Each row comes from the steps of one walk. Every step used is in the known rows, and no mark comes twice. Write the walk behind each row, first mark first.
In the rows, zero is written as 128.
Known rows
e/p/s/m/y: [122 192 118 178 132 138 137 171 108 143 111 133 110 141 207 112 137  95
 140 118 121 189 138 114  95  57 129  97  54 156 115 108  93 119 102 134
 122  90 140 126 120 129  99 141 108 126 140]
h/p/z: [193 128 127 103  39 166 109  94 116 117 127 134 103 126  97 154 151 104
 172 117 141 152 145 131 157 139 146 179 111  95 131 117 174 121 114 134
 104 157  92 127 207 140 136 129  99 139 104]
s/p: [189  92 129 114 137 126 161 110 132 122 108 144 106 133 113 100 138  76
  97 134 121 126 101 133 124 118 126 116 155  90 143 117 139 130  82 120
 147  78  99 124 171 149 119 128 129 138 140]
p/c: [160 113 134  90 119 126 132 120 120 136 167 127 119 121  80 160 119 114
 157 122 125 104 132 128 158 145 116 125 131  95 142 124 199 134 103 127
 115 142 114 125 166 112 102 148 153 130 119]
x/m/y: [121  90 127 114 119 111 113 136 117 151 126 103 119 123 193  82 128 165
  88 138 115 125 149 103 126 121 153 145 119 147  94 134 131 126 151 150
 126 124 130 136  99 128 103 118 111 122 147]
s/p/c: [186 108 138  99 125 122 162 127 130 113 150 143 122 132  47 144 129 105
 139 132 128 113 100 131 144 152 106  86 176  77 167 116 179 130  79 116
 146  99 115 128 171 122  94 134 162 141 135]
s/m/l: [120  87 117 179 124 101 169 124 110 112 118 143  92 118 134  84 139 112
 138 127 122 106 114 127 113 149 120 114  84  93 126 140 111 125  80 125
  94  95 149 129 171 133  86  88 107 129 129]
p/x/m: [125 133 143  96 114 103 131 151 151 138 175 116 123 114 158 111 121 135
  85 146 118  73 134  88 128 137 129 135 132 116 143 131 138 120 159 131
 110 135 107 140 139 133 101 131 129 127 147]
x/m/c/p: [137 104 142  78  49 111 100 137 172 108 152  98 121 124  73 106 139 161
 117  98 112 119 142 139 134 159 130 157 150 168 104 126 150 133 126 149
 166 143 157 146 119 143 111 127 121 128 127]
h/p/s/m/l: [125 131 111 204  98 139 135 125 135 114 126 143 112 115 128 156 134 127
 159 101 147 112 133 147  99 149 131  54  62 102 139 125 159 118  80 135
  85 130 130 128 194 131 111  81  93 127 107]
e/m: [197 143 118 109 109 117 120 105 130 152 136 134  95 138 103 104 125 104
 175 142 100 108 131 153 108 101 137 167 113 105  72 133 120 132  87 122
 162  98 104 131 164 142 106 120 131 116 137]
p/x/m/j: [107 136 139 103 140  83  90 153 141 133 179 109 143 108 121 138 113 167
 140 102 103  77 137 112 145 138 156 102 145 162 143 126 131 123 156 106
  93 163 118 135 182 136  91 135 112 133 147]
m/y: [131 106 122 133 150 134 124 117  91 159 136 112 123 123 203  87 125 122
 122 117 112 156 142 113 122 108 159 121  91 119 100 125 165 132 126 140
 106 110 114 123 137 137 138 144 101 122 133]
z/m/y: [100  90 123 150 205 145 141 113  77 150 112 131 122 170 202  90 118 111
 105 133 121 194 142 103 117 108 175 113 111 157 118 132 139 137 140 129
 135 111 153 117  90 135 132 151  97 125 123]
h/m/x/p: [ 97 118 115 112 117 139  68 113 113 119 129 136 165 129  94 160 105 174
 149 148 158 104 116 180 123 138 140  92 127 130 142 136 139 127 170 135
  95  70 123 123 149 111 141 109 121  96 101]
p/x/m/y: [ 84 140 143 121 142 105 122 165 118 151 193  99 138 113 216  83 115 172
  96 136 111 119 151  82 119 126 155  97 124 131 120 137 131 122 181 138
  93 123 125 140 114 130 118 126 108 125 147]
d/p/s: [170 140 113 134 185 145 137  96 146 151 116 123 118 109 183 146 123 103
  80  98 134  91 143 127 112 104 110  87 114 112 114 116 117 129 121 128
 163 152 121 129  81 122 178 147 143 123 111]
s/p/x/m/y: [108 141 144 130 144 104 151 174 125 126 178 113 139 124 191  69 123 161
  88 143 117 126 112  79 110 134 147  64 174 109 144 130 119 122 156 130
 121  76 125 139 115 138  96 112 123 138 158]
q/m: [179  88 163 130 133 136 127 122 130 124 101 150 121 117 126 125 137  60
  94 117 124 126 142 118 139 113 123 173 146  91 113 126 175 139 118 118
 145 145  79 134 204 146 145 145 156 139 141]
c/p/z/m/j: [137 109 136 119 123 170  85 114 103  63 114 120 136 187  62 163 123 126
 218  70 115 153 146 124 142 162 170 154 148 164 161 104 131 126 130 100
 142 157 200 129 119 141 128 150  79 156  94]
d/p/x/m: [157 136 123 107 131 103 160 128 163 141 153 121 122 107 165  88 137 143
  53 129 124  65 130  83 126 132 107  84 171 118 126 145  92 127 154 128
 136 141  96 147  93 120 133 124 157 124 124]
q/m/x/p/s: [ 66 136 149 168 188 143  83 158 143 127 113 132 188 121 156 195  86 173
 134 148 159 103 142 163 111 105 119 132 126 126 114 126 169 125 184 126
 123 151 109 134 101 119 175 119 151 132 137]
q/m/d/p/s: [146 148 150 156 191 135 122 121 139 139  75 125 159 103 171 154 125 105
  59  86 131 129 148 140 117 104  99 156 175 116 116 130 126 141 147 125
 169 191 112 122 149 122 193 137 191 133 144]
x/p: [144  80 117 103 117 125 111 118 142 141 110 128 138 139 152 100 124 141
  93 155 129  98 123 137 154 113 118 149 140 145 107 126 145 126 125 131
 123 127  81 125 117 121 132 124 137 128 125]
c/p/s/m: [146 142 138 153 100 172 117 151 153  82 117 124 107 132  93 144 136  76
 135  95 127 105 146 112  72 127 102  93  64 113 156  97 129 119  77 145
 125 118 155 136 142 133 129 140 119 132 108]
z/p/x/m/c: [ 76 156 160 120 127  80 123 151 149 136 194 135 146 101 132 105 134 146
 146 157 132 136 104 104 148 161 155 118 141 171 107 149 108 141 178 117
 162 106 124 130  83 154 124 137 111 117 143]
m/x/p/c: [ 82 131 108 113 127 113 104 144 124 133 157 120 170 127  72 172  96 218
 182 162 145 105 120 162 153 151 113  98 143 128 139 138 185 126 156 128
  80 130 122 128  95  84 118 105 144 124 117]
s/m: [144 102 124 141 110 128 163 132 126 129 111 157  82 114 113 102 154  60
 123 135 124 131 122 115 116 114 116 117  84 110 140 124  89 122  70 135
 102 109 108 124 162 133 102 133 132 123 136]
c/p: [185 106 130  97  77 155 109 107 145 101 124 106 106 140  97 100 138  80
 125  93 106 114 142 120 108 136 128 143 121 102 132 113 191 140 100 137
 128 119 122 138 175 139 150 143 109 131 101]
h/p: [202 110 115 114  60 145 112  87 137 140 113 136 105 126  99 139 151  86
 120 110 128 148 138 136 135 120 148 122 118 110 125 125 191 136  93 141
 102 140  61 122 252 145 134 129 110 122 108]
p/s/m/x: [ 58 169 121 189 170 135 131 159 115 134 131 141 123 104 130 190 113 122
 175 137 147 130 127 151  75 110 122  89  30 105 151 119  99 116 121 137
  86 109 151 120 122 126 124 115 105 118 141]
x/m: [162  80 129  91  91 111 124 122 155 141 110 120 106 123 136 113 134 130
  73 152 119  84 134 114 137 126 131 169 126 133 119 132 119 121 129 138
 138 140 115 136 116 127  97 126 125 123 146]
c/p/x: [155 161 145 108  99 147 114 135 140  99 186 101 126 133 110 101 125  88
 133  89 107 104 140  98 103 144 127 102 129  88 154 117 203 136 129 128
 101 118 115 141 197 143 159 152 104 132  98]
d/p: [197  97 107 121 136 129 160  79 134 148 101 132 106 115 148  99 150  91
  76 109 120 104 127 121 131 114 113 107 136 110 113 135 117 138 101 126
 151 134  93 131 115 126 159 140 147 120 109]

Write each row's walk
[153 120 142 121 119 131 124 114 116 127 140 151 126 131  68 139 135  95
 184 152 132 127 109 110 155 162 135 123 125 106 125 130 175 147 121 112
 151 105 122 121 118 122 129 151 126 124 110]	z/p/c
[145 110  98 134 188 125 167  81 110 144  48 130 134 160 156  93 138 118
  51 118 114 184 120 130 123 109 126 155 188 159 138 149  85 150 127 129
 160 152 146 108  93 113 152 134 150 119 125]	z/m/d/p
[116 163  93 132 121 112  92 127 133 153 130 123 145 150 102 115  98 197
 204 177 122 103 114 189 106 101 134 147 120 135  68 152 104 127 141 131
 129  88 109 132  99 115 117  77 126 108 129]	e/m/x/p
[ 93 122 100 127 131 119 108 129 119 142 116 120 156 133 142 133 110 182
 152 162 135 110 118 159 134 114 133 137 110 135 110 140 146 127 157 137
  91 110 102 127 104 116 138 105 112 117 126]	m/x/p
[ 84 177 124 181 114 164 105 160 138  89 133 121 126 127  73 171 119 119
 179 101 143 126 135 145  49 141 118  73  44 103 165 111 129 119 110 147
  95 102 183 131 128 124 148 117  94 122 107]	c/p/s/m/x
[134  97 126  93  95 143 108 122 122 117 116 123 133 137 154 128 124 163
 143 164 137 101 131 127 174 132 118 210 139 127 112 122 114 111 147 131
 121 139 106 132  67 119 130 117 126 147 125]	x/p/z
[133 185 118 125 160 111 154 112 115 151 140 105 144 103 172  91 132 132
  80 104 109 137 118 118 123 117 110 117 181 108 148 149 117 142 147 125
 100 150 105 119 166 118 169 131 150 119 133]	m/d/p/x
[152 142 113 108 108 131 140  93  97 135  85 108 125 113 147 115 146 147
 125 116 121 155 126 131 153 130 110 221 174 114 120 140  82 131 140 129
 131 168 140 120 121 115 160 123 143 137 128]	m/d/p/z
[162 139 140 117 120 170  94 119 155 104 137  99 129 138 126 155 113  92
 120  84 120  92 151 130  88 126 124 126  93 106 144  94 195 131 111 138
 144 135 148 137 138 139 165 157 108 132  98]	c/p/s
[147 138 118 173 164 148 164 127 152 128  99 153  99 102 154 144 145  85
  82 115 141 104 130 116  97 114  87  53  88 123 135 121  50 116  87 134
 147 135 126 129  78 112 148 128 159 126 117]	d/p/s/m
[122 171 117 164  82 149 107 143 132 129  89 134 130 108  94 173 147 109
 126 111 139 180 129 154 101 116 120 120  88 140 158 122 119 123  86 151
  81 161 106 109 244 123 118 110 128 123 139]	h/p/s/m/d
[ 91 117 122 153 136 144 120 167 155 124 104 144 137 126 162 144 123 132
 110 159 144  91 125 127 120 105  95  92  86 153 131 114  72 106 105 137
 119 126 109 128  75 108 125 115 154 133 130]	x/p/s/m
[130  96 121  86 106 131 110 138 141 132 150 126 147 135  91 149 115 171
 136 158 132  85 129 134 176 140 100 122 164 135 136 129 183 127 122 123
 115 146  99 132 113  93 106 126 171 133 121]	x/p/c
[161 105 105  99  96  97 136 105 149 153  67 106 125 112 144  87 149 171
  34 121 110 115 123 125 135 124 106 187 190 154 114 152  72 135 145 148
 155 159 130 128 114 103 123 108 168 118 148]	x/m/d/p
[123 142 152 129 110 105 127 143 145 125 153 140 131 124 162  89 136 111
 111 179 131  93 106  77 119 148 148 131 134 122 128 140 104 138 180 119
 147  93 110 137  92 139 128 135 107 120 132]	z/p/x/m
[ 97 148 158  97 135  76 155 167 164 129 199 125 141 101 111 102 123 150
 110 144 127 123  98 124 145 148 130  83 186 138 140 130 113 123 141 117
 163  99 131 135 130 153  88 118 148 135 171]	s/p/x/m/c
[113 179 158  98 107 123 117 143 143 110 220  96 141 110  88 115 123 121
 158  72 107 142 136 126 128 157 135  81 139 130 139 125 202 138 127 127
 115 125 132 134 186 158 159 155 115 128 115]	m/c/p/x
[ 81 139 113 170 121 118 148 141 105 132 116 151 101 108  95 135 137 112
 169 150 138 151 113 144  97 124 126 104  59 107 152 136 104 124 104 138
  75  88 131 119 176 124 106 111 108 112 132]	s/m/x
[ 58 136 113 159  88 136 122 167 107 104 115 144 135 125 105 148 131 193
 206 179 160 140 109 141 138 138 108 155  96 122 133 135  53 101 146 138
  80 109 135 130  68 103 108  80 115 136 130]	s/m/x/p/z
[142 133 103 149 117 113 171 119 123 139  61 139 108 102 117  82 166 111
  74 111 117 155 112 126 118 115  90 135 147 133 139 147  39 133  84 137
 117 136 126 115 168 112 124 109 169 118 142]	s/m/d/p
[145 126 191 108  71 156  98 140 129  75 149 119 134 119  53 150 142 110
 190  80 135 162 152 138 162 164 126 204 157 114 111 114 185 130 138 125
 171 172 145 148 175 159 163 144 147 158 117]	q/m/c/p/z
[ 63  97 135 101 150 134 122 133 110 123 126 139 156 166 139 141 115 189
 159 168 151 177 125 147 199 143 140 186 168 201 102 133  87 118 162 120
 171 150 162 120  12 129 122 127 126 147 126]	x/p/z/m/c
[130 122 105 119 177 128 166  97 107 137  91 129 141 159  91 135 128 150
 102 118 123 165 122 126 146 142 108 123 214 150 153 150 124 146 129 122
 152 167 167 112  95  85 131 139 183 126 118]	z/m/d/p/c
[158 107 137 115 100 184 126 106 114  69 104 125 110 196  95 131 132  94
 162 114 129 153 146 103 121 155 143 188 135 118 147 108 142 126 133 124
 154 137 186 133  87 138 143 150  97 149  88]	c/p/z/m
[ 93 174 104 200 176 138 155 132 128 137 111 146 115  99 130 164 129 131
 150 119 154 121 123 141  73 121 105  36  65 111 141 128  58 122 115 136
 115 122 150 126  67 107 157 112 132 115 117]	d/p/s/m/x
[ 72 129 122 149 168 147 135 108  74 118 116 139 130 165 133 174 107 143
 198 159 151 178 132 137 124 142 161 191 100 110 142 129 105 123 171 120
 114 124 188 117  70 127 132 129  80 130 120]	p/z/m/x
[116 119 126 123 173 133 169  95 108 133 122 144 123 143 139 133 139 139
 137 120 145 189 130 127 174 146 135 152 164 161 107 138  70 129 139 111
 195 162 181 123  18 132 156 140 139 137 112]	d/p/z/m/c
[126 104 175 114 152 107 125 125 134 141 138 143 138  93 111 143 134  88
 115 104 129 155 140 148 164 120 132 165 151 129  94 135 178 141 126 120
 160 161  95 129 199 163 143 148 164 132 151]	q/m/c
[132 132 119 125  80 162 115  94  91 120  78 128 136 169 102 153 139 132
 154 130 138 227 135 139 150 139 157 224 159 143 156 131 137 134 141 132
 111 168 143 106 180 131 128 119 103 137 124]	h/p/z/m/d
[ 61 101 101 149 188 127 121 121 115 135  91 141 162 179 146 136 100 178
 122 180 144 154 114 149 122 117 143 126 134 172 129 142 116 131 171 125
 120 111 140 118  47 112 137 110 110 121 116]	z/m/x/p
[137 162 109 133 173 127 125 101 127 156  90 103 146 108 185 143 120 134
  73 101 121 123 136 150 111 104 107 148 142 137 122 130 113 134 131 135
 145 171 138 114 117 111 175 136 151 120 137]	m/d/p/s
[ 73 150 151  90 123  79 129 160 151 153 211 111 136  89 138 126 120 171
 113 133 123 109 130 122 156 140 138 115 147 154 119 144 136 127 159 127
 129 147 123 136 124 146 105 133 137 124 160]	p/x/m/c
[ 98 125 142 171 131  80 134 131 131 114 163 123 137 124 189  70 121 160
 140 163 126  71  98  89 116 181 154 124 125 106 115 153 128 140 188 105
 129  88 153 141  88 140 122  95  78 124 123]	z/p/x/m/l
[ 93  97 134 116 189 114 150 108 112 148 131 146 127 146 126 133 123 104
 119 129 127 192 130 146 150 122 155 130 129 186 112 129 138 137 122 123
 166 132 154 112 102 154 122 160 124 123 133]	z/m/c
[151 130 149 105 126 100 159 158 161 114 161 129 126 124 130  93 127 121
  78 160 121  90  99  95 114 137 122  90 187  98 161 122 115 120 139 121
 136  89 100 141 146 141  91 115 140 137 158]	s/p/x/m
[208 156 117  87  74 113 139 127 130 143 139 130 106 149  85 139 131  94
 147 121 114 133 129 133 161  93 110 149 146 116 131 121 201 135 100 112
 131 116 114 131 196 111  86 158 145 130 125]	e/p/c
[ 78 122 119 156 157 131  80 170 144 121 112 138 159 117 126 175 116 166
 173 115 132  89 126 152 138 108 119  66  97 200 143 104  71 106 105 115
 104 152 121 121 114 114 106 122 131 138 138]	x/p/s/m/j
[178 140 117 121 107 149 151 112 105 118  85 146 101 206 152 123 135  72
 154 146 126 190 128 114 154  84 145 229 131 145 125 116  92 122 135 106
 170 110 157 122  97 136 104 160 104 146 119]	e/p/z/m
[ 69 153 146 148 157 121 134 159 134 143 163 144 122  89 123 171 129 107
 146 115 140 151 133 155 129 119 116  86  61 159 121 118  93 118  87 131
 140 142 144 119 113 145 116 143 139 125 150]	p/s/m/c
